Each row comes from the steps of one path. Every step used is in the known rows, and no mark comes twice. Write the path behind each row, first mark first.
Known rows:
kefu/sedu/ponam/mufon/moda: [ 17.1 -29.7 -38.7   1.2  38.6 -73.1   8.0   5.1 -34.8   3.9  26.9  -4.4
  28.2  24.1  10.5  17.2  26.2 -29.1  14.0   5.3 -24.4 -12.5 -10.5  -8.7]
moda/ponam/mufon/kefu: [-18.3   2.1   0.0   1.8   2.1 -11.6 -34.3 -14.2  15.3  14.6  30.1  -5.6
   8.0  29.0   2.9  -3.8  10.9 -17.6  -6.1 -16.0  -7.9  -6.8  15.6 -16.3]
moda/ponam: [-38.9   9.9  11.1   8.2   8.5  -8.6 -20.1 -11.2   4.8  44.3  23.9   3.2
  -8.6  31.9  -9.2 -18.7  30.7   0.2   3.3  18.1 -29.9  24.8  17.6   0.8]
mufon/kefu/sedu/ponam: [ -7.4 -27.2 -15.0  14.6  44.1 -37.2  11.6   2.6  18.3   2.9   4.9  23.0
  20.6  -6.5  41.4  26.2  40.3 -36.3  38.3 -13.7   3.1 -25.7  13.4   1.7]
mufon/kefu/ponam/moda/lebaga: [-13.8 -19.7   4.3 -15.3   4.0 -12.3 -22.0  26.0  14.8  20.4   4.1  13.2
 -33.6 -28.8  16.1  -4.1  -0.2  -2.3   8.5  -2.4   4.4  -2.9  49.6   5.6]
sedu/kefu: [-32.0  45.9  10.3  15.2  -7.6   4.5 -38.9   3.0 -19.5  25.3  11.8  25.9
   2.1  40.2   3.4  11.2   6.2   2.0 -14.3  -2.8 -49.5   7.3   7.2  40.2]
moda/lebaga: [-29.7   8.0   6.7  -7.1  -7.3  -0.3 -30.9   9.0 -28.9  32.8  22.6 -18.1
  -3.9  21.1  -2.7   0.4   8.7  37.1  -2.2  -5.0 -37.1  23.7  13.0  16.0]
moda/ponam/mufon: [-32.5   9.9  -1.3  -2.7  -6.1 -24.7 -40.1 -17.7  -8.8  28.2  38.4  -7.7
   3.3  48.6 -18.4 -23.2  19.0   5.2 -13.4  20.0 -32.7  15.6   7.1  -8.6]
sedu/kefu/ponam/mufon: [-34.5  33.4 -13.2   3.1  -6.3 -39.9 -51.5  -3.5 -19.8  16.4  29.9  38.0
  -1.8  42.3   3.6  -0.1 -11.2 -14.7 -28.9  18.8 -46.7  -4.7  18.1  28.2]
ponam/mufon/kefu/sedu: [ -2.7   3.6 -31.7   6.6   4.8 -13.3 -31.0  -2.5   6.0 -12.6  24.7  26.7
  31.3  28.7  22.5  27.2  15.6 -14.4  -2.0 -14.0 -16.2 -27.3   0.5   0.7]
kefu/sedu/ponam: [-23.9 -18.5 -16.7   6.6  37.7 -52.4   6.7  -1.2  -5.2  17.6  13.5  22.7
  17.5  13.0  20.8   7.8  47.2 -14.0  27.5  23.8 -21.7  -5.8   2.6   8.3]
kefu/ponam: [-40.8  13.3 -10.2   9.0  12.1 -19.3 -32.2  -1.5   2.2  34.1  22.7  29.7
  -5.4  17.3   7.8  -6.3   5.1 -11.5   3.4  21.9 -44.4   8.1  30.5  15.2]
sedu/kefu/ponam: [-40.0  31.8   1.8  13.8   9.1 -24.7 -28.7   2.2  -6.6  29.9  14.1  48.2
 -13.1  23.1  13.3   1.3   0.7 -16.8 -11.1  17.2 -43.5   4.5  27.8  36.7]
sedu/kefu/mufon/moda/lebaga: [ 23.8  15.1  -4.1  12.1   9.0  10.2  -5.0  21.0  -9.6  18.9  -0.7 -26.3
  -7.9  30.6 -11.7  37.9 -25.9   3.0 -10.1 -27.7 -42.6  26.9 -24.4  25.7]
sedu/ponam/kefu/mufon/moda/lebaga: [ 18.4 -21.1  -8.5  10.3  36.4 -37.3  22.0  13.9  -7.1   0.4  14.4 -53.4
   2.9  -1.7 -20.1  17.8 -12.5 -22.1   8.5 -16.0 -15.5  11.5 -20.5   9.5]
lebaga/moda/mufon/kefu: [ -3.8  27.4  13.7  20.6   3.9  46.6 -10.9  24.6   7.6  -9.0 -14.0 -27.8
  -1.0  29.0 -14.8  36.8   8.1 -28.5 -16.9 -25.6 -30.7 -40.4  -4.6  23.9]
moda/mufon: [-25.6  39.3  11.6  21.2 -13.0  13.4 -31.6   1.6 -14.2   8.9   2.5  -9.1
  22.6  54.0 -15.4  18.6  -3.6  13.0 -10.4   0.2 -54.3  10.8 -23.1  38.5]
lebaga/moda: [-28.9  25.8  -0.1   2.0   0.3  26.6 -23.2  16.1 -16.8  25.5   9.5 -13.8
 -11.9  28.4 -22.3   5.4  27.9 -10.3 -15.0  10.1 -54.5 -19.5  22.6  15.5]
moda/mufon/kefu: [ -7.7  30.2  14.7  27.4  -3.2  28.8 -26.5   8.1  12.6  -5.3  -7.2  -3.4
  24.4  34.4   4.2  34.3 -11.7  -7.9  -1.3 -34.7 -28.0  -8.5 -16.2  28.2]
kefu/sedu/ponam/mufon/moda/lebaga: [ 20.4 -49.1 -31.4 -14.5  36.4 -82.3  19.9  13.5 -51.0   8.3  29.0 -31.7
  13.6  10.6   9.1  13.1  24.1  -2.7   9.6  -2.0 -10.9  -1.8 -11.0 -15.4]
mufon/moda: [  1.0  17.8  -9.7  15.5  11.2   8.3 -20.9  11.1 -25.2  31.9  13.5  -7.2
  12.3  25.9  -6.3  14.3   0.7  -8.6   5.5 -19.4 -52.4  14.4   6.2  10.8]
lebaga/moda/ponam/mufon/kefu: [-13.8  -0.3   0.4  -6.4   5.5   8.6 -15.5   4.0  11.7  10.3  23.8 -29.4
 -19.0  23.1 -15.8  -2.3  28.3 -36.6 -18.8  -8.8 -11.3 -35.2  28.3 -19.5]

Write each row's path:
[  6.4 -10.7 -19.0  -1.4  18.6 -48.2 -16.2   2.4 -49.3  13.0  23.9 -29.1
  27.5  22.6  -7.7  11.3  -0.1 -27.0  10.3 -15.9 -32.6  -5.0  -2.4  -6.5]  sedu/ponam/mufon/moda
[-13.8  -6.9  -7.3  -1.3   9.8 -28.5 -30.5  -4.8 -11.1  -2.0  15.6  -9.4
  33.4  12.9  15.9  19.0   2.3 -28.5  12.7 -31.6  -6.1 -29.3  12.2  -3.6]  sedu/ponam/mufon/kefu
[ 17.4  19.8 -22.8  22.0  14.8  26.1 -18.5   3.6  14.1  18.7  -2.1 -16.7
  18.7  35.1 -15.9  33.1 -19.0 -20.0  10.5 -15.9 -55.8  19.1 -23.5   7.8]  kefu/mufon/moda
[-29.3  22.0 -22.7  19.8  14.6 -26.7 -12.4   4.3  -0.5  -3.8  33.5  36.2
  11.5  26.0   3.0   0.8  32.8  -6.0 -12.3  25.3 -32.5  -1.9   4.2  32.0]  ponam/kefu/sedu
[ -7.5  13.7   4.1  18.1  20.2  18.9   0.5  22.9  24.8  -3.1 -11.7  -2.9
 -17.9  12.5  -2.2  27.5   1.6 -49.5 -14.1  -7.1 -28.3 -41.5  15.1  17.3]  lebaga/moda/mufon/kefu/ponam
[ -1.3  23.0  16.6  13.0 -15.2  32.8 -31.7  22.1  11.7 -12.1 -21.2   0.9
  10.6  19.9  -5.9  23.7  -7.5  -7.2  -5.5 -17.8 -17.5 -14.9  -9.6  33.6]  ponam/moda/mufon/kefu
[-16.2 -25.8 -13.6  -8.9  23.8 -49.8   2.1  13.4  -5.8   9.9  -0.8  26.4
   3.3   0.0  11.9  -6.5  51.4 -10.6  26.4  42.2 -11.0  -7.9  11.7  13.3]  kefu/sedu/ponam/moda
[  7.6   6.1  -3.1  16.1   5.1   9.2  -8.3  21.3  24.9 -20.1 -19.8  24.0
  11.1  19.2  12.1  27.5  20.1  -9.5   1.8   2.9  -8.8 -18.3 -16.2  30.2]  ponam/moda/mufon/kefu/sedu
[-21.7  43.8 -13.4  24.0  -0.8  12.9 -36.1  -5.4  27.0  -5.9  16.2   1.7
  15.9  38.2 -24.2  14.2 -10.1 -11.8 -15.6  10.1 -47.0   7.1 -18.8  33.0]  ponam/kefu/mufon
[ -2.9  -4.7  21.5   8.1   7.6  -5.3  -6.5  18.3   6.9 -12.3 -29.1 -10.7
  14.2   0.0   0.3  20.1   4.5 -25.7  16.6 -14.5   1.7 -23.2  -8.2  26.6]  sedu/ponam/moda/mufon/kefu
[  5.7   0.2 -13.0  -6.9   8.2 -52.7 -20.7  17.7 -48.7  23.4  29.7  -5.2
 -19.9  19.9   0.9   5.5 -22.2  -5.0 -29.8  -8.1 -33.3  11.5  14.9  13.3]  sedu/kefu/ponam/mufon/moda/lebaga
[-24.3  35.8  15.0  11.3  -9.3 -16.1 -26.4  19.8  -1.8   4.6 -14.3  35.4
 -19.8  31.2 -10.2  -0.1  -8.8  -7.4 -29.9  35.1 -39.0   0.8   0.7  56.6]  sedu/kefu/ponam/moda/mufon
[-38.3  17.6  10.7   9.1  14.9  -7.1   3.2   9.5   4.8  17.1  32.2 -19.4
 -36.8  17.1 -35.5 -31.8  43.4 -30.2 -31.8  33.0 -28.5 -12.2  32.1  10.8]  lebaga/moda/ponam/kefu
[ -1.1 -32.9 -10.8  -2.6  33.0 -34.7   7.9  16.4  20.1  -1.6  -9.9  30.0
   4.8 -20.5  30.7  16.0  43.8 -32.3  34.7   6.1  17.1 -30.0  21.7   5.0]  mufon/kefu/sedu/ponam/moda
[-16.7   1.5  -3.7   0.3   7.4  -0.9 -32.5  15.5  30.1  13.8  -2.1  39.7
 -17.5 -16.8  15.9  -1.1   2.3 -29.7  12.8   6.5  -9.4 -13.2  47.6  11.4]  mufon/kefu/ponam/moda
[-34.2  19.0 -23.8  -1.1  -4.4 -35.0 -53.1  -8.2 -15.1  17.6  36.2  19.7
   8.3  34.1  -2.5  -7.3  -6.4  -9.3 -15.5  21.5 -44.7  -1.8  21.6   6.7]  kefu/ponam/mufon
[-36.8  11.6   3.6  14.2  17.8 -41.5 -10.5  -1.6 -19.9   2.5  25.9  -0.5
  15.4   6.6  -6.8  -7.7  17.0 -20.1   3.1   9.9 -24.3  -5.3  11.2  29.1]  sedu/ponam/kefu
[-16.9 -16.0 -27.2  -4.6  21.7 -70.0 -10.5  -8.8 -23.1   0.3  28.2  11.5
  29.9  32.6  12.8   7.5  36.8 -11.5   7.7  24.1 -24.4 -15.5  -5.6   1.9]  kefu/sedu/ponam/mufon
[-26.9  -9.5   8.1 -12.3   6.4 -26.4 -20.9  10.3 -17.6  19.1  -2.7   2.8
   0.7   2.3  -7.3 -12.1  25.8  -6.5  17.7  21.9 -20.9  -3.2  21.4  19.3]  sedu/ponam/moda
[-29.4 -12.5   2.2 -23.0  -3.7 -24.7 -26.9  23.5 -11.9  33.4  12.1   8.8
 -34.8 -10.5  -2.3 -24.4   5.0  18.2  -0.8  32.3 -20.8  18.7  38.9  11.7]  kefu/ponam/moda/lebaga
[-34.4   5.8  10.8  -0.1  14.1   9.6  -3.5   5.6   2.9  41.1  18.0 -21.6
 -36.4  24.9 -25.0 -18.6  46.9 -16.6 -12.1  28.2 -34.0  -5.2  32.0  -6.7]  lebaga/moda/ponam
[ -9.1   8.3   0.7  24.0  25.6 -24.6   3.8   2.1  -3.5  23.2  36.4 -11.1
 -11.7  16.1 -22.5 -20.7  16.2 -27.3 -10.2   2.9 -24.6  23.2  13.6   4.3]  mufon/moda/ponam/kefu
[-23.9   0.3   8.2 -23.5 -18.3   3.1 -35.0  23.0 -28.1  26.3  10.9 -12.1
 -19.0   7.6 -14.5 -12.8  11.7  40.9  -6.8  12.6 -27.6  20.2  20.0  21.8]  ponam/moda/lebaga
[  5.4 -16.9 -23.5 -12.2  11.1 -47.1 -20.7  13.4 -42.6  25.4  38.1 -21.9
  -9.0  14.0  -5.6  -1.5 -18.5  -1.0 -13.2  -4.5 -35.0  12.7  18.3  -7.9]  kefu/ponam/mufon/moda/lebaga
[ 17.1  10.3 -16.2  12.9  13.0   1.8  -4.5  16.9  -2.4   2.3  20.1 -41.3
   1.7  17.5 -27.5  18.6 -23.0  -1.9 -13.5 -18.9 -33.3  21.3 -21.4  16.9]  ponam/kefu/mufon/moda/lebaga
[-18.3  49.2  -3.3  19.5  -6.2  22.6 -37.8  -2.0  19.9  13.4  -3.8  16.4
   7.6  50.9  -8.3  31.3 -11.4  -5.3 -10.6  -1.7 -54.9  12.5 -23.3  40.1]  sedu/kefu/mufon
[-19.6  36.1   9.6  14.6  -5.3  32.4 -15.2  21.1 -15.9   5.8  -4.8 -29.7
  -5.0  48.0 -34.8  19.2  14.0  -6.9 -28.3  11.9 -58.7 -20.3 -11.7  30.3]  lebaga/moda/mufon
[ -6.5 -15.0 -20.1   5.0  20.9 -34.4 -10.8 -11.2  28.2   4.8  32.4  20.4
   8.6  28.3  21.2   3.9  36.1 -19.4   1.8   3.2   1.3 -11.4   7.5 -21.3]  moda/ponam/mufon/kefu/sedu
